Each row was made from one walk, in order. Every step used is in the known rows, and no mark comes twice. Write each row's walk.
In the rows, zero is written as 128.
Known rows
W > Z: [118 140 144 138 129 136 139 104 142 136 138 130 115 129 137 146 118 106
 122 144 132 139 129 135 145 136 129 132 131 109 124 120 129 119 120 109
 123 121 132 116 129 112 129 134 115 107]
B > W > Z > R: [101 169 150 160 137 138 135  97 172 132 143 135 119 145 150 181 123  96
 127 159 133 151 122 132 163 141 116 121 104 103 132 113 117 117 103  86
 125 106 138 129 132 104 144 149 106 103]
Q > D > T > W > Z > R: [140 156 164 131 148 132 146 108 163 120 140 125 127 127 137 196 103 110
 121 139 113 121 115 116 119 156 150 170 137 109 144 127 125 110 153 101
 115 143 167  92 137 105 156 122 101  96]
W > Z > R: [110 168 152 130 125 133 142  97 160 132 138 135 115 144 141 174 104 114
 129 147 128 140 134 131 155 142 127 125 116  95 127 105 120 114 112 101
 110 120 141 119 128 100 130 139 108 100]
T > D > Q: [161 152 132 136 129 127 132 134 131 132 149 124 153  97 107 130 129 107
 117 129 135 128 118  92 110 133 147 149 121 128 110 137 131 143 144  94
 130 134 148 143 103 136 172 142 140 109]
Q > D > T > W: [154 126 145 131 150 129 135 131 139 118 133 118 138 116 127 159 122 119
 120 126 113 112 112 115  99 147 153 174 145 133 146 145 132 121 165 124
 129 147 156  98 137 125 154 112 115 119]
T > P: [146 153 128 140 129 134 133 116 122 121 135 128 124 138 130 115 130 126
 131 126 135 132 126 109 120 130 134 141 126 133 117 135 121 140 144 106
 140 136 147 126 107 127 138 138 135 120]
T > P > G > Q: [153 163 137 158 146 149 127 134 120 115 133 116 142 131 121 126 140  93
 127 107 135 142 101  97 116 141 148 204 107 116 141 141 107 175 142  87
 156 155 144 147  99 158 164 132 140 127]
W > T > D: [157 145 139 154 119 119 136 131 117 134 132 129 142 101 129 117 131 103
 125 144 129 140 114 104 121 114 137  99 115 148 112 129 115 151 142 121
 123 121 122 140 108 116 134 121 131 107]
G > F: [128 111 124 132 134 134 117 120 142 135 140 140 125 139 111 144 127 135
 123 122 143 121 104 145 130 143 131 152 128 127 144 130 126 123 131 124
 133 124 134 119 138 139 150 140 128 130]
R > B > W > T > P > D: [153 170 137 190 142 140 136 127 143 122 155 115 155 148 145 147 160  81
 117 145 122 158  93 103 132 136 133 115  78 128 139 127 123 147 140  80
 152 121 133 149  95 102 169 138 128 107]
Z > R > B > W > T > D: [135 184 141 170 126 122 141 124 162 125 143 121 157 136 143 181 138  99
 126 150 121 161 108 108 142 130 121  82  67 122 139 110 112 137 122  86
 121 109 138 161 109  89 152 139 119 100]
Z > R > B > W > T: [120 174 144 165 127 127 131 126 169 124 137 120 148 148 146 182 136 103
 130 152 116 162 112 124 148 130 115  84  65 118 149 107 114 130 111 100
 124 109 125 156 124  90 142 132 111 106]
T > W > Z > R: [118 139 152 120 127 136 139 101 157 134 134 137 132 126 134 185 107 111
 129 146 108 136 135 136 144 131 122 121 122  99 121 112 144 110 120 115
  99 121 153  97 143 108 120 111  88 109]
D > T: [137 133 127 134 131 126 143 128 121 119 127 128 124 138 131 139 127 127
 125 127 135 121 121 104 119 143 144 145 148 129 136 133 118 120 146 124
 131 137 137 115 126 118 136 137 132 118]
R > B: [128 138 125 137 128 128 135 131 142 126 137 115 145 141 128 151 137 126
 121 126 119 142 123 131 128 134 124 113 101 119 145 121 136 123 128 117
 131 128 133 144 123 108 135 126 129 125]
F > G > Q > D: [131 143 160 152 166 143 142 149 134 131 138  96 139 110 121 145 148  90
 134 109 107 131 113 118 123 137 148 217 112  99 181 145 110 168 127 100
 146 151 129 152 117 170 163 123 138 124]
Q > D > T > P: [163 165 141 148 149 133 141 123 133 110 143 116 122 136 133 139 123 120
 123 126 136 120 106  94  99 154 161 188 142 137 140 146 109 136 175  95
 147 154 161 115 107 121 171 143 140 107]
G > Q > D > T > P > F: [160 173 156 175 153 141 137 133 128 110 144 117 131 144 123 136 125  91
 125 115 135 126  88  85  94 165 168 244 135 127 163 149  96 158 163  88
 174 167 160 118 107 136 196 130 144 116]
Z > R: [120 157 137 118 124 124 133 122 147 124 128 133 126 147 134 158 113 136
 135 129 125 130 133 123 138 135 123 119 111 113 131 111 118 123 120 117
 114 126 137 132 127 117 129 135 118 119]
R > B > W: [120 142 126 163 138 134 129 130 154 127 142 114 150 143 139 161 152 108
 121 138 124 153 113 134 139 135 115 111  88 120 150 127 131 125 118 100
 141 114 134 151 126 107 148 137 127 125]
B > R > Z > W > T: [104 159 171 148 133 124 144  94 158 132 123 117 120 132 142 165 130  83
 133 164 117 154 104 108 149 112 135  90  67 105 146 115 108 107 114 118
 121 109 142 127 121  78 132 153 113 110]
B > W: [116 134 128 158 139 134 121 126 141 129 135 129 131 131 140 140 143 106
 128 144 131 140 118 130 141 128 119 125 113 131 132 135 125 130 116 109
 140 114 126 137 132 128 141 140 125 129]
Z > W: [115 128 150 127 138 132 126 111 139 108 133 132 151 135 130 148 134 124
 133 127 118 131 120 116 127 131 120 112 104 124 132 125 116 112 117 131
 121 129 129 133 129 117 148 141 129 126]
T > P > F: [152 165 131 157 127 150 130 119 109 116 142 144 128 150 129 107 121 121
 129 121 151 140 111  99 118 138 139 169 118 135 116 123 105 139 137  99
 161 144 147 110 110 128 155 137 144 116]
W > T > P > G: [165 163 138 165 131 146 126 131 113 119 131 127 139 118 132 111 138  93
 125 131 137 154 100  99 123 122 143 139  94 144 119 122  99 166 144 103
 142 139 118 142 106 137 143 124 133 105]
R > Z: [118 144 143 137 133 125 129 113 134 129 121 136 115 138 132 140 123 119
 129 137 127 138 120 117 136 117 138 132 113 111 140 130 125 109 126 121
 123 125 143 126 136 102 123 138 127 125]
W > T > P: [157 156 139 158 122 130 129 124 119 126 133 127 127 122 134 108 132 105
 132 145 131 143 115 106 122 115 136 110 111 150 116 130 109 153 146 116
 137 128 122 131 107 120 129 122 129 107]
F > G > U: [108 142 137 139 149 135 152 128 129 154 132 116 138 126 121 144 142 121
 131  93 123 152 119 113 141 131 137 174 107  99 141 121 102 154 101 110
 129 135 103 152 144 168 123 133 136 105]
Q > D > T > P > F > L: [173 180 162 174 137 139 139 133 118 114 137 140 128 161 125 121 111 123
 125 107 160 122 102  79  93 156 179 223 133 142 142 125  93 125 156  82
 171 166 158 103 118 125 179 140 146  89]
Q > D > T > W > Z: [146 136 156 138 151 134 142 115 149 125 140 120 129 115 132 172 115 105
 115 137 116 120 112 119 110 153 154 176 148 122 140 138 132 114 160 109
 125 142 160  89 138 113 155 116 109 104]
R > B > W > T > D > Q: [154 165 137 184 130 130 128 139 156 132 156 108 170 107 124 155 154  77
 112 154 124 165  96 102 126 129 134 105  68 135 135 129 125 146 133  81
 140 113 128 167 107 107 176 138 130  99]

Write each row's walk
[128 159 170 157 133 119 135 102 135 115 128 139 149 122 134 151 131  94
 132 148 119 151 100  87 131 109 138  91  81 123 129 126 105 114 127 115
 111 118 141 140 121  83 143 144 131 108] -> R > Z > W > T > D
[118 147 150 126 127 134 145 102 167 132 140 127 145 135 135 201 115 110
 123 142 102 146 131 139 143 137 119 109 102  91 136 106 148 105 120 107
 101 120 158 108 138  91 125 110  88 107] -> T > W > Z > R > B
[124 115 143 129 131 138 135 104 141 138 135 133 133 111 130 159 120 106
 123 143 110 134 131 140 135 127 127 127 136 111 118 125 151 113 127 125
 111 121 145  94 144 117 118 104  97 116] -> T > W > Z
[105 143 161 135 142 128 127  98 142 111 125 139 138 143 133 157 129 116
 135 137 120 141 113 106 136 120 131 115  91 107 141 124 115  97 115 123
 116 124 146 131 137  93 140 149 127 124] -> R > Z > W
[107 155 145 136 131 124 149 104 151 143 120 117 100 138 137 157 123 102
 129 153 127 142 118 121 149 121 141 126  97  95 145 123 123 110 121 111
 127 113 156 118 120  92 121 154 115 121] -> B > R > Z
[143 150 154 128 140 138 159 108 140 123 142 138 138 149 136 191 118 102
 113 132 114 114 118  96 129 161 150 161 146  90 129 118 139 107 150  97
 112 137 163  87 119 104 158 125  99 100] -> P > D > T > W > Z > R
[143 157 133 184 130 126 134 132 145 130 144 114 160 121 138 152 153  88
 117 150 123 164 100 113 134 124 123  87  78 138 138 127 120 143 129  95
 135 108 130 162 109  97 152 134 129 108] -> R > B > W > T > D
[111 152 138 171 139 139 137 110 167 132 151 115 139 143 145 176 145  92
 116 151 125 161 113 139 153 142 118 115  89 105 146 119 133 118 112  85
 138 109 137 142 128  93 149 142 117 108] -> R > B > W > Z
[147 172 128 153 144 139 147 117 118 126 130 127 136 147 123 142 130 117
 116  95 150 147  94  74 111 156 161 200 121 123 125 130  89 154 149  89
 146 157 135 134 122 146 154 148 141  98] -> D > T > P > G > U
[111 176 151 136 125 134 148 100 172 130 143 125 129 153 140 193 111 114
 123 142 121 152 128 135 154 148 124 113  95  88 140  98 127 110 111  91
 114 119 147 131 126  83 136 137 108  97] -> W > Z > R > B
[133 146 140 152 143 161 143 138 103 126 140 136 135 132 128 122 138 113
 132 110 138 145 115 109 135 134 134 184 106 109 143 111 101 139 109 107
 153 143 120 121 128 153 149 132 147 115] -> P > F > G
[145 166 145 202 148 147 118 135 132 122 135 117 145 120 136 129 157  59
 127 141 134 162  85 101 130 127 140 164  83 137 141 141  96 183 130  84
 160 129 119 159 108 147 166 127 129 116] -> B > W > T > P > G > Q
[ 97 156 163 134 138 126 145  89 161 128 126 118 119 143 138 172 128  99
 133 153 120 144 113 112 147 122 134 112  78  91 147 119 116  98 110 113
 122 112 159 123 121  83 138 164 117 119] -> B > R > Z > W
[121 167 135 126 123 126 140 125 159 120 135 121 143 156 132 179 121 134
 128 125 116 143 128 125 137 141 121 107  87 103 146 103 125 118 120 107
 118 126 143 146 122  98 135 135 118 115] -> Z > R > B
[139 144 159 149 128 122 132 114 129 113 136 130 163 109 132 139 136 100
 131 140 119 141 106  94 123 117 128  84  93 142 116 124 105 133 131 123
 117 122 125 143 112 106 153 135 131 107] -> Z > W > T > D
[156 119 135 127 141 133 146 131 115 121 136 132 147 137 127 153 137 113
 115 121 112 107 113  94 109 149 153 162 154 112 129 138 144 118 161 117
 126 143 154  93 119 127 156 118 116 122] -> P > D > T > W
[117 170 170 154 131 119 151  92 151 132 129 119 131 121 139 165 131  79
 133 163 121 153  99  92 142 112 141  90  69 106 135 118 106 114 124 106
 116 107 155 132 106  72 143 159 119 105] -> B > R > Z > W > T > D
[135 142 153 149 151 126 121 140 150 126 135 103 134 121 117 143 132  98
 125 122 113 121 108 126 109 145 147 200 126 122 167 149 121 157 141 115
 146 146 140 141 122 146 166 118 128 132] -> G > Q > D
[133 114 143 147 120 127 116 132 135 143 129 155 129 159 102 133 118 143
 127 108 156 117 112 134 126 135 148 165 125 128 149 116 126 111 112 117
 141 129 129 121 147 141 140 136 127 114] -> G > F > L
[159 157 134 141 140 140 142 120 115 119 146 130 133 150 131 119 136 115
 121 119 131 121 116  92 119 145 147 165 131 121 116 136 128 143 154  91
 145 144 152 121  90 131 163 143 137 120] -> T > P > D
[139 146 153 160 111 138 125 140 108 133 122 160 135 161 118 108 113 131
 129 108 160 134 120 108 120 130 150 172 116 133 130 100 109 115 104 112
 157 142 122 112 141 132 140 122 138 105] -> P > F > L
[151 164 158 163 172 146 157 140 125 119 142  96 133 124 126 145 148  87
 134 107 117 127 107  86 112 149 163 239 126 103 178 152  99 170 153  82
 158 164 152 143 102 161 176 134 148 113] -> F > G > Q > D > T > P
[118 176 171 157 134 129 148  83 154 126 130 118 118 139 144 156 131  82
 136 163 122 158 103  94 143 114 142 100  65 108 137 118 102 117 125 101
 129 114 154 124 104  75 140 161 118 104] -> B > R > Z > W > T > P
[153 138 132 135 142 133 150 131 114 119 137 130 134 149 130 140 137 116
 113 117 130 110 112  90 116 156 156 166 152 113 134 133 127 123 158 107
 136 144 145 113 106 122 166 140 133 117] -> P > D > T
[145 158 160 172 163 160 149 147 114 119 144 117 137 132 122 142 139  88
 129 103 131 135  93  91 114 157 163 252 120 105 179 133  89 156 133  93
 168 166 136 125 121 159 187 127 152 112] -> P > F > G > Q > D > T
[153 152 163 151 131 127 126 120 139 115 148 125 173  96 116 141 137  89
 125 144 121 142 103  82 115 124 139 102  83 139 112 126 110 136 133 111
 120 126 126 150 109 117 176 138 133  98] -> Z > W > T > D > Q
[141 146 152 152 154 125 135 141 144 119 133 103 132 127 122 153 131  97
 123 119 119 116 102 106 101 156 161 212 141 122 172 153 115 152 156 110
 146 153 148 131 120 137 174 122 132 124] -> G > Q > D > T
[152 155 149 159 163 143 132 150 134 113 129 105 145 121 118 156 136  87
 115 104 128 129  86  99 104 160 166 240 118 115 172 142 102 166 152  97
 152 165 139 143 120 158 188 125 138 122] -> P > G > Q > D > T
[141 130 159 149 171 143 151 148 130 126 134  97 147 106 119 165 148  86
 132 109  96 123 111 104 110 142 156 227 129  98 185 151 120 158 144 107
 139 158 148 128 127 165 160 108 126 121] -> F > G > Q > D > T > W
[149 129 146 135 144 140 155 112 126 126 142 133 139 134 133 167 129  98
 111 130 117 115 113 100 123 156 155 166 158 102 128 131 145 112 156 106
 122 139 157  84 119 114 156 122 108 107] -> P > D > T > W > Z
[172 160 137 157 162 151 129 125 137 110 151 127 130 140 119 152 127 116
 112 108 153 122  75 100 100 171 169 233 124 131 155 143  97 145 175  80
 158 163 163 118 115 144 201 156 142 106] -> Q > D > T > P > G > F
[128 147 133 180 131 131 126 134 152 129 140 112 152 130 141 153 153  91
 120 153 119 164 104 130 138 125 119  86  75 134 148 122 122 136 119 108
 139 107 114 157 124  99 142 126 121 114] -> R > B > W > T
[155 171 146 173 148 157 158 132  97 114 140 124 132 150 126 129 141  95
 132 108 141 136 103  68 115 152 161 229 130 109 156 137  87 158 144  82
 169 164 152 119 105 147 172 139 154 108] -> D > T > P > F > G > Q
[143 111 129 126 132 129 140 126 121 122 123 131 140 123 127 153 129 125
 125 128 115 116 124 110 112 134 139 140 152 128 129 136 137 114 151 136
 120 137 150  96 139 121 126 112 114 123] -> D > T > W
[155 136 152 151 164 145 128 150 134 114 128 106 157 110 115 166 135  84
 115 105 113 126  87 104  98 154 162 234 121 114 169 147 118 162 156 107
 144 165 149 128 129 161 180 105 122 126] -> P > G > Q > D > T > W
[132 193 142 174 128 132 137 116 164 119 145 120 145 155 148 173 136 102
 133 152 121 164 111 110 143 132 120  92  63 123 141 111 108 139 124  82
 134 116 139 154 109  91 148 140 117 101] -> Z > R > B > W > T > P
[157 170 137 163 144 159 159 126  96 112 143 135 128 149 134 125 136 113
 132 112 149 138 110  74 118 148 154 200 128 117 137 126  89 140 145  86
 163 157 150 109 108 135 162 147 153 101] -> D > T > P > F > G
[112 171 135 151 132 131 135 121 173 121 140 121 146 158 141 187 134 118
 128 139 120 152 120 127 147 142 113 105  75 106 150 109 121 119 109  93
 126 114 143 153 124  97 147 143 114 117] -> Z > R > B > W
[171 172 141 155 159 146 137 131 126 105 140 116 133 132 131 142 127 111
 115 112 142 127  94  87  99 161 168 216 124 132 144 141  99 147 173  83
 153 165 158 123 108 138 186 144 143 104] -> Q > D > T > P > G
